What can hang from each mark:
C: Q S
S: B K
L: Q S X
K: Q X
Q: B C K
R: Q S

Each row was made from one small tree. Brackets hold a mark, then the marks that hang from it, in alphabetical order. Every link used is in the known rows. Write each row's tree.
Known rows:
{S B {K Q X}}: [ 0.81 -1.28 -6.99 -0.46 -3.52  4.34  1.54  2.66  0.13 -1.21 -2.42 -1.19
 -4.30 -3.40  2.71  2.34  1.51  1.81 -0.21  2.08 -1.00]
{S B {K {Q C}}}: [-1.74 -1.47 -5.01 -2.07 -2.11  4.71  2.01  3.64 -1.22 -1.45 -2.95 -2.99
 -4.60 -4.14  1.54  2.65  1.41  1.70 -0.80  3.40 -0.19]
{K {Q B {C S}} X}: [ 0.69 -1.03  0.55  2.56  1.94  3.77 -2.32  1.94  2.39 -0.95 -5.22  1.56
 -4.93 -1.66 -0.29 -1.03  2.24  4.21 -1.02 -2.16 -0.73]
{R {S K}}: [-1.36  0.84 -2.64 -2.43  1.01 -1.03  0.38  0.69  1.00 -2.40 -2.34 -1.54
 -1.34 -1.98  1.16  1.39 -0.18 -0.85 -0.46  4.12  1.39]
{C {Q K}}: [ 2.50  0.05  2.63 -1.03 -1.03  0.36 -0.61  0.95  2.19  2.12  2.12 -0.72
  1.12  0.16  2.37 -1.04  0.21 -0.96 -0.86 -0.25  2.43]
{L Q S}: [ 2.34  0.41 -0.76  1.76  0.86  1.32 -0.68  2.66 -2.40 -0.35  0.23 -0.80
 -0.60 -0.78  1.53 -0.45  3.41 -1.64  0.72  0.34  3.36]
{R {Q C K} {S B}}: [-4.27 -0.96 -4.40  0.51  0.53  1.05  0.79  2.76  0.84 -3.04 -1.28 -0.36
 -1.55 -4.06  0.61  1.66 -0.68 -2.35  0.80  2.34  3.19]
{Q B {C S}}: [-0.59 -0.51  6.87 -0.07  3.04  3.15 -2.02  0.98  1.73 -1.14 -3.38  1.11
 -3.18 -1.33  0.70 -1.10  1.13  4.55 -3.84  0.88 -0.20]
{R Q}: [-1.40  0.77 -2.92  1.01  0.63  0.15 -0.56  3.49  0.63 -2.20 -0.36  3.27
 -0.91 -2.12 -1.54 -1.17  1.97  0.18  2.61  0.81  2.89]
{L {Q C} X}: [ 3.82  0.14  5.14  0.69  0.87  1.26 -0.64  0.25  0.07  1.24 -3.00 -0.96
 -2.96  2.01 -4.78 -1.34  1.84 -1.20  3.10 -2.23  2.97]
{C {Q {K X}} {S B}}: [ 1.65 -0.44  0.62  1.75 -0.61  2.21  1.45 -2.10  1.22  0.41  2.88  0.42
 -1.54 -1.10  3.83  0.98 -0.97 -0.37 -3.50 -0.32 -0.18]
{C {Q B {K X}} S}: [ 3.07  0.00  3.73  1.78  0.65  1.73 -1.05 -2.37  3.05  0.42  1.66  1.80
 -0.15 -0.53  3.97 -0.19  0.57  1.10 -3.60  0.30 -0.57]
{Q B}: [ 0.96 -0.12  2.25 -0.12  0.29  2.47 -1.72  3.12  3.97 -0.10 -2.50  3.00
 -0.39 -0.99  2.61 -1.46  1.63  4.00 -1.42  1.26  0.33]
{R {S B {K {Q C}}}}: [-3.40 -0.59 -5.66 -1.80  0.43  1.98  2.14  2.25  0.38 -2.41 -3.28 -2.77
 -3.46 -3.55  1.11  3.37 -0.08  0.17 -0.49  4.21  0.69]
{R S}: [-2.18  0.94 -1.50 -0.81  2.32 -1.22  0.28  1.41  1.94 -1.60 -2.13 -0.10
 -1.05 -1.13  0.34  0.21 -0.74 -0.51 -0.27  1.58  2.35]
{C S}: [-1.49  1.12  0.86  0.92  2.78  0.02  0.45 -0.85 -0.66 -2.35 -1.16  1.68
 -2.16 -1.63  0.29 -1.21 -0.13  0.09 -2.87  0.32  0.83]
{S B {K X}}: [ 2.41 -0.96 -3.62 -1.37 -4.10  3.21  0.92  1.38  0.81 -0.90 -0.90 -0.70
 -3.41 -2.36  3.50  1.55  0.30  2.17 -1.25  2.16 -0.98]
{S {K X}}: [ 3.62  0.29 -0.55 -1.88 -2.16  0.37 -1.38  0.29  0.61 -1.00 -1.66 -0.49
 -2.31 -1.17  1.69 -0.79  1.03  1.09 -0.39  1.26  0.09]
{L Q}: [ 1.82  0.64  1.26  1.03 -1.26  0.19  0.17  2.79  1.51  1.06  0.55  0.41
 -1.07  2.29 -0.39 -0.05  1.78  0.61  0.83  0.11  2.77]
{S B K}: [ 0.16 -0.72 -3.84 -2.40 -3.23  3.23  2.09  2.38 -0.38 -1.32 -0.84 -1.37
 -2.65 -3.07  3.25  2.07  0.43  1.38 -1.29  4.03 -0.22]
{R {S B K}}: [-2.19 -0.07 -4.80 -2.02 -0.33  0.89  2.11  1.44  1.02 -2.28 -1.82 -1.74
 -2.24 -2.79  2.35  3.05 -0.67 -0.23 -0.87  4.70  0.72]
{K X}: [ 3.35  0.24  1.25  0.78 -0.63  0.05 -2.23  1.11  2.68  0.41 -1.52  2.09
 -2.21  0.46  0.85 -2.72  0.22  1.79 -0.15 -2.95  0.97]
{C Q S}: [ 0.32  1.12  2.63  0.65  2.62  0.29  0.98 -1.64  0.55 -0.10  2.16  0.88
 -1.62  0.03  0.17  0.47  0.56  1.14 -2.20  0.63  0.41]
{S B {K {Q C} X}}: [ 0.60 -1.65 -4.76 -1.06 -3.12  4.67  0.94  2.63 -0.29 -1.06 -3.00 -2.23
 -5.23 -3.29  1.86  2.11  1.39  2.48 -0.57  1.61 -0.90]

Which tree is each row?
[ 2.41 -1.59  7.01  0.99  0.49  2.80 -3.60 -0.95  2.79 -0.47 -3.20  0.56
 -1.72 -1.83  4.10 -2.64 -0.29  1.38 -4.89 -1.29 -0.12]	{Q B {C S} {K X}}
[-2.46  0.51 -4.96 -1.83  1.43 -0.32  0.83  1.51  0.56 -2.68 -3.34 -1.89
 -2.00 -2.76  0.51  1.84  0.57 -0.90  0.16  4.10  1.42]	{R {S {K Q}}}
[ 1.66 -0.65 -2.66  2.49  0.03  3.44 -2.01  3.44  3.70 -0.20 -4.46  2.79
 -2.95 -1.41  1.10 -1.32  2.73  3.81  0.61 -1.85 -0.31]	{K {Q B} X}
[-2.04 -0.28  3.84 -0.40  2.29  2.30  0.21  0.68 -0.90 -1.11 -1.93 -0.88
 -4.39 -1.69 -0.52 -0.57 -0.61  1.85 -3.23 -0.40  1.01]	{Q {C {S B}}}
[ 1.68  0.53  2.45 -0.45  1.28  1.99  0.38 -1.86  1.27 -0.98  1.22  0.70
 -1.54 -1.17  2.40  2.03  2.00  2.99 -3.04  4.26 -1.73]	{C {Q B} {S K}}
[ 3.46 -0.80  1.03  1.69  1.64  4.57  0.23  0.83 -3.80 -0.13 -2.91 -2.21
 -3.43 -1.92 -1.59 -0.12  3.07 -2.81  2.49 -1.45  2.79]	{L {Q C} {S B} X}
[-3.37 -0.18 -0.83  0.60  3.27  2.28 -0.02  2.71 -1.10 -1.47 -4.10 -0.84
 -4.32 -2.62 -2.16 -0.72  1.52  0.87 -0.82 -0.70  1.52]	{K {Q {C S}}}
[ 0.79 -0.63 -0.46  1.30  0.93  2.31 -2.19  2.85  1.34  0.19 -4.39 -0.13
 -4.83 -0.88 -1.63 -1.76  1.66  2.22  0.71 -3.73  1.07]	{K {Q C} X}
[ 2.77 -1.09  5.59 -0.81 -1.23  0.67 -3.37  0.48  1.24  1.01 -2.22 -1.76
 -1.57 -0.75  1.97 -3.66 -1.24 -1.34 -2.31 -3.49  2.66]	{Q C {K X}}
[ 1.83  0.02 -4.35 -0.32  1.29  2.32 -1.59  1.75 -3.42 -2.43 -2.91 -1.54
 -2.11 -4.82  2.76 -1.00  3.23 -1.36  0.13  0.99  1.33]	{L {S {K Q X}}}
[ 0.77  0.59  3.59  1.11  2.54  1.90  0.18 -1.11  2.27 -0.21  1.31  2.34
 -1.14 -0.12  1.70  0.91  1.40  3.29 -2.82  1.90 -0.83]	{C {Q B} S}
[ 3.00 -0.51  3.68 -0.55 -1.06  2.01 -1.33  1.43  4.00  2.16  1.35  0.67
  1.59  0.08  3.93 -0.69  1.10  1.33 -1.52  0.99  1.13]	{C {Q B K}}
[ 2.00  0.01 -0.49  0.19 -0.58  2.36  2.06 -2.31  0.17 -0.66  2.53 -0.30
 -3.29 -1.08  2.32  3.00  0.54  1.97 -2.53  2.38 -1.64]	{C Q {S B {K X}}}
[-3.34 -0.38 -7.26 -1.37  0.07  1.74  2.56  2.28  0.57 -2.60 -2.80 -2.08
 -2.74 -3.60  1.76  3.58  0.04 -0.29 -0.21  4.54  0.66]	{R {S B {K Q}}}
[ 0.07 -0.26  0.43  1.02 -0.02  2.23  2.24 -1.57  0.39  0.07  2.92 -0.15
 -0.89 -1.66  3.57  1.33 -0.88 -0.95 -3.67  1.01  0.39]	{C {Q K} {S B}}
[ 1.29 -1.24  0.60  1.73  0.79  3.90 -2.94  3.43  3.19  0.17 -5.21  1.23
 -4.38 -1.16 -0.18 -1.46  2.56  4.54  0.08 -2.56 -0.14]	{K {Q B C} X}
[ 0.05 -0.24 -3.46 -1.88 -0.72  2.62 -0.35  2.91  0.31 -1.73 -3.68 -0.77
 -2.02 -3.33  1.66  0.63  2.89  1.70 -0.27  3.84 -0.01]	{S {K {Q B}}}
[-1.43 -0.97 -7.28 -1.57 -2.72  4.39  2.55  3.61 -0.95 -1.64 -2.35 -1.77
 -3.60 -4.31  2.34  2.82  1.52  1.16 -0.51  3.92 -0.29]	{S B {K Q}}
[ 1.94 -0.12 -3.86 -0.94 -1.55  1.38 -0.85  1.68  0.13 -1.33 -3.12 -1.02
 -3.21 -2.28  0.82 -0.08  2.19  0.82  0.51  1.23  0.02]	{S {K Q X}}
[-2.33  0.54 -5.45 -0.27  1.16  0.27 -0.25  2.37  2.27 -4.47 -2.18  1.96
 -0.74 -3.77  0.59  2.69  2.24  0.95  2.04  6.31  0.91]	{R {Q B} {S K}}
[ 3.26  0.36  2.60  0.28  0.66  1.92 -0.39 -2.53  2.03 -0.75  1.15  1.09
 -2.09 -0.46  2.54  1.73  1.98  3.46 -2.86  3.05 -2.20]	{C {Q B} {S {K X}}}
[-2.31 -0.05 -3.00 -2.09  1.73  0.75  0.11  1.81  1.07 -2.53 -4.10 -1.90
 -2.41 -2.75  0.60  2.02  0.94  0.45 -0.42  4.36  0.85]	{R {S {K {Q B C}}}}
[ 0.49 -0.48  0.43  0.85 -0.45  0.45 -2.54  2.28  0.79 -1.32 -0.93  1.24
 -1.33 -2.25 -0.51 -2.51  0.90 -1.16  1.19 -1.52  3.21]	{R {Q C {K X}}}
[ 4.70 -0.70  3.83  0.16 -1.62  1.95 -2.11  0.86  4.94  2.53  1.37  1.22
  0.92  0.57  4.12 -1.08  1.03  1.88 -1.18 -0.37  0.63]	{C {Q B {K X}}}
[-0.01 -0.55  6.08 -1.14  2.12  3.11 -1.85  0.38  1.08 -1.72 -3.46  0.06
 -3.40 -2.03  1.21 -0.39  1.53  4.33 -3.88  2.55 -0.88]	{Q B {C {S K}}}
[ 2.50 -0.10  4.05  1.68  1.40  2.23  0.72 -0.96 -0.82  0.18 -2.67 -0.65
 -3.99  0.94 -4.20 -0.11  1.38 -1.23  1.68 -1.61  1.89]	{L {Q {C {S B}}} X}
[-3.11  0.52 -4.32  1.28  2.35  0.26 -0.47  3.13  3.37 -3.63 -2.12  3.58
 -0.44 -2.82 -0.13  1.38  1.85  1.22  2.19  3.86  1.83]	{R {Q B} S}
[-1.72 -0.47 -7.05 -0.68 -0.51  1.64  1.65  1.66  1.43 -2.29 -2.91 -1.53
 -3.30 -3.06  1.97  3.23 -0.01  0.28 -0.01  3.23  0.05]	{R {S B {K Q X}}}
[-1.98  0.05  1.27  1.48  2.49  2.08 -1.53  2.53  1.05 -2.91 -1.87  3.44
 -2.51 -2.69 -1.34 -0.57  2.42  2.83  0.30  1.67  1.16]	{R {Q B {C S}}}
[-1.48 -0.46  3.09 -1.50  1.36  2.30  0.37  0.10 -1.66 -1.62 -2.01 -1.93
 -4.68 -2.27 -0.07  0.32 -0.25  1.59 -3.38  1.37  0.30]	{Q {C {S B K}}}
